What can hang from each mark
K842: K975
K652: K12 K940
K841: K12 K269 K842 K940
K270: K848 K940
K848: K270
K940: K841
K12: K841
K619: K841
K237: K652 K841

Each row was made from one small tree. Brackets hold a mark, then the marks that hang from it, in the order of their numbers. Every link used is in the known rows. Write each row's tree.
Known rows
(K848 (K270 K940)): 4	107	-108	112	-134	-127	141	-91	-369	-72	-110	-257	337	168	279	46	185	-136	37	156	153
(K237 (K652 K12) (K841 K842 K940)): -344	293	177	-143	364	237	75	146	110	17	-245	-82	159	290	-279	40	94	105	61	263	113
(K652 K12 (K940 (K841 K269 (K842 K975)))): 152	-246	-15	-202	-321	-262	-142	420	92	-71	71	130	30	417	197	258	-5	88	27	-200	-146
(K841 K269): -25	49	-16	255	-266	53	15	-179	55	30	128	11	93	-13	463	-46	-88	115	-228	-1	8
(K12 K841): -234	331	-373	71	154	-93	41	-250	171	-101	-185	-263	113	23	266	-221	-240	-81	-273	285	92
(K619 (K841 K12 K269 K842 K940)): 347	34	115	-16	87	32	-87	-34	157	-72	164	154	-254	-255	-405	-14	68	-74	47	-117	81
(K652 (K940 (K841 K12 K269))): -84	-167	-32	-128	-150	-109	-127	167	135	-68	-23	-4	-47	97	254	99	-57	-1	-137	-104	-76
(K841 K12 K269 K842 K940): -81	-97	328	6	-147	244	-26	14	118	-114	266	253	-210	-439	-613	103	312	225	-79	-427	100
(K940 (K841 K269)): -223	-129	-104	184	-91	2	-102	-174	138	-10	-64	-171	-69	56	336	-266	-112	-62	12	100	-81
(K652 K12 K940): 290	-51	-36	-160	-152	-300	-85	321	126	-176	21	-14	178	568	394	438	-164	94	-170	-84	5
(K237 (K652 (K12 (K841 K269)) K940)): -39	214	-29	-109	13	98	143	217	108	-36	-68	-83	279	440	428	120	-75	269	-178	-19	-45
(K848 (K270 (K940 (K841 K12)))): -92	2	-75	60	-85	-82	73	-95	-320	-132	-106	-253	197	112	175	-64	169	-163	105	70	80
(K619 (K841 K12 K269 (K842 K975) K940)): 347	-27	109	-18	22	-1	-60	8	6	39	173	290	-267	-311	-377	-13	81	-37	108	-199	-50
(K619 (K841 (K842 K975) K940)): 379	13	-80	7	183	-196	-50	9	-7	75	-157	10	-124	-82	-350	19	22	-249	248	179	84
(K270 K940): 40	-8	-56	-5	224	-40	59	-127	-213	103	-60	-209	86	138	154	207	109	-127	105	165	23
(K12 (K841 K269 (K842 K975) K940)): -287	149	-213	-12	10	19	57	-33	4	97	13	52	-24	-246	-191	-154	113	99	-49	-43	-30
(K237 K652 (K841 K269 K842)): -465	380	105	48	36	322	133	-22	71	157	-198	-19	218	4	47	-199	73	86	-160	380	93
(K619 (K841 K269 (K842 K975))): 414	67	-96	128	-182	-140	-22	-45	4	120	30	153	-64	-133	22	-109	-49	-159	47	153	3
(K842 K975): 12	-40	-117	190	-174	-165	51	-118	-229	160	-152	78	85	-24	353	12	-161	-8	-58	69	-146
(K237 (K652 K12)): 34	179	102	121	62	146	155	-33	87	-76	-171	-171	269	410	362	52	-123	188	-96	94	50
(K237 (K652 K12) (K841 K269)): -331	356	125	19	112	290	92	8	73	79	-4	33	223	349	441	-83	-135	249	-188	185	-95
(K270 K848 (K940 (K841 K12 K269))): 83	-266	39	-85	418	81	85	-48	-424	270	226	-17	-38	-141	-64	45	-181	-72	311	-53	-103

Which tree is each row?
-196	-150	62	90	-201	84	-116	-120	217	-139	-10	-19	-197	-217	-154	-255	31	-47	-35	-67	6 -> (K940 (K841 K12 K269 K842))
-43	-157	-46	-182	-111	-182	-127	209	181	-139	-204	-95	-34	63	-75	122	5	-139	-78	47	78 -> (K652 (K940 (K841 K12 K842)))
-71	-191	308	-7	-239	198	4	79	-98	51	283	447	-246	-519	-570	114	328	276	0	-546	-96 -> (K841 K12 K269 (K842 K975) K940)
406	53	29	71	-181	-57	-43	-70	33	8	151	282	-180	-296	-121	-101	-56	-97	-58	-69	-42 -> (K619 (K841 K12 K269 (K842 K975)))
-170	31	24	-1	4	137	93	135	62	70	-259	-182	199	260	354	3	9	102	-43	134	-17 -> (K237 (K652 (K940 (K841 K269))))
-61	-225	-13	-158	-277	-138	-110	256	56	-7	-48	105	-62	-34	30	103	55	-12	-70	-125	-89 -> (K652 (K940 (K841 K12 K269 (K842 K975))))
-398	103	152	-95	37	149	-63	9	-36	97	93	314	-144	-320	-339	-30	105	94	-106	-65	-73 -> (K237 (K841 K12 K269 (K842 K975) K940))
-88	-6	-94	93	-225	-90	87	-37	-323	-53	-89	-232	250	99	132	-75	283	-162	158	118	112 -> (K848 (K270 (K940 (K841 K269 K842))))
106	-265	62	-109	343	81	93	4	-396	252	188	-4	-44	-227	-304	40	-66	-105	347	-22	-15 -> (K270 K848 (K940 (K841 K12 K269 K842)))
410	113	46	64	-106	-18	-59	-113	192	-100	134	144	-168	-243	-142	-110	-71	-129	-107	18	93 -> (K619 (K841 K12 K269 K842))
-112	254	3	18	249	171	153	-15	110	-78	-160	-198	221	373	216	-17	-92	215	-64	58	22 -> (K237 (K652 (K12 (K841 K940))))
-307	217	-247	25	191	60	22	-163	106	7	52	-105	-2	-68	127	-163	-48	108	-156	-8	-13 -> (K12 (K841 K269 K940))
-172	-126	7	47	-39	-15	-121	-146	236	-209	-219	-165	-162	-147	-275	-227	-32	-185	11	99	99 -> (K940 (K841 K12 K842))
100	-240	-91	-62	539	-59	94	-50	-435	299	-5	-212	59	27	-45	64	-213	-221	407	212	-3 -> (K270 K848 (K940 K841))
-197	-215	52	80	-273	51	-94	-78	65	-27	7	122	-210	-282	-131	-244	33	-10	21	-154	-134 -> (K940 (K841 K12 K269 (K842 K975)))
125	-244	-63	-92	461	-68	100	8	-408	281	-52	-194	53	-61	-290	66	-109	-257	447	242	80 -> (K270 K848 (K940 (K841 K842)))
408	133	-80	132	-111	-101	-47	-89	162	4	14	16	-47	-73	-2	-113	-57	-198	-10	232	137 -> (K619 (K841 K269 K842))
10	160	-158	-45	200	-114	-30	-32	183	-212	40	-124	63	366	162	70	-198	109	-103	-43	13 -> (K652 (K12 (K841 K940)))
-8	148	-124	-10	78	-51	-16	-22	165	-160	192	-24	44	313	248	47	-158	210	-133	-160	-58 -> (K652 (K12 (K841 K269 K940)))
174	-192	-52	-227	-159	-308	-160	379	219	-198	-90	-78	57	506	103	279	-54	-31	20	-27	16 -> (K652 K12 (K940 (K841 K842)))
7	-74	206	100	-531	135	36	-31	-50	4	241	435	-106	-501	-197	-26	137	201	-231	-366	-83 -> (K841 K12 K269 (K842 K975))
-45	-159	237	-59	-10	52	-11	55	-75	-63	-23	236	-202	-420	-738	152	236	73	61	-310	42 -> (K841 K12 (K842 K975) K940)
-110	-159	-64	-9	177	28	-17	-104	-177	141	16	-193	-58	108	176	25	148	-111	231	69	-131 -> (K270 (K940 (K841 K269)))
320	39	73	22	203	43	-99	-112	110	-53	219	131	-250	-138	-63	-24	-75	-22	12	-168	-43 -> (K619 (K841 K12 K269 K940))
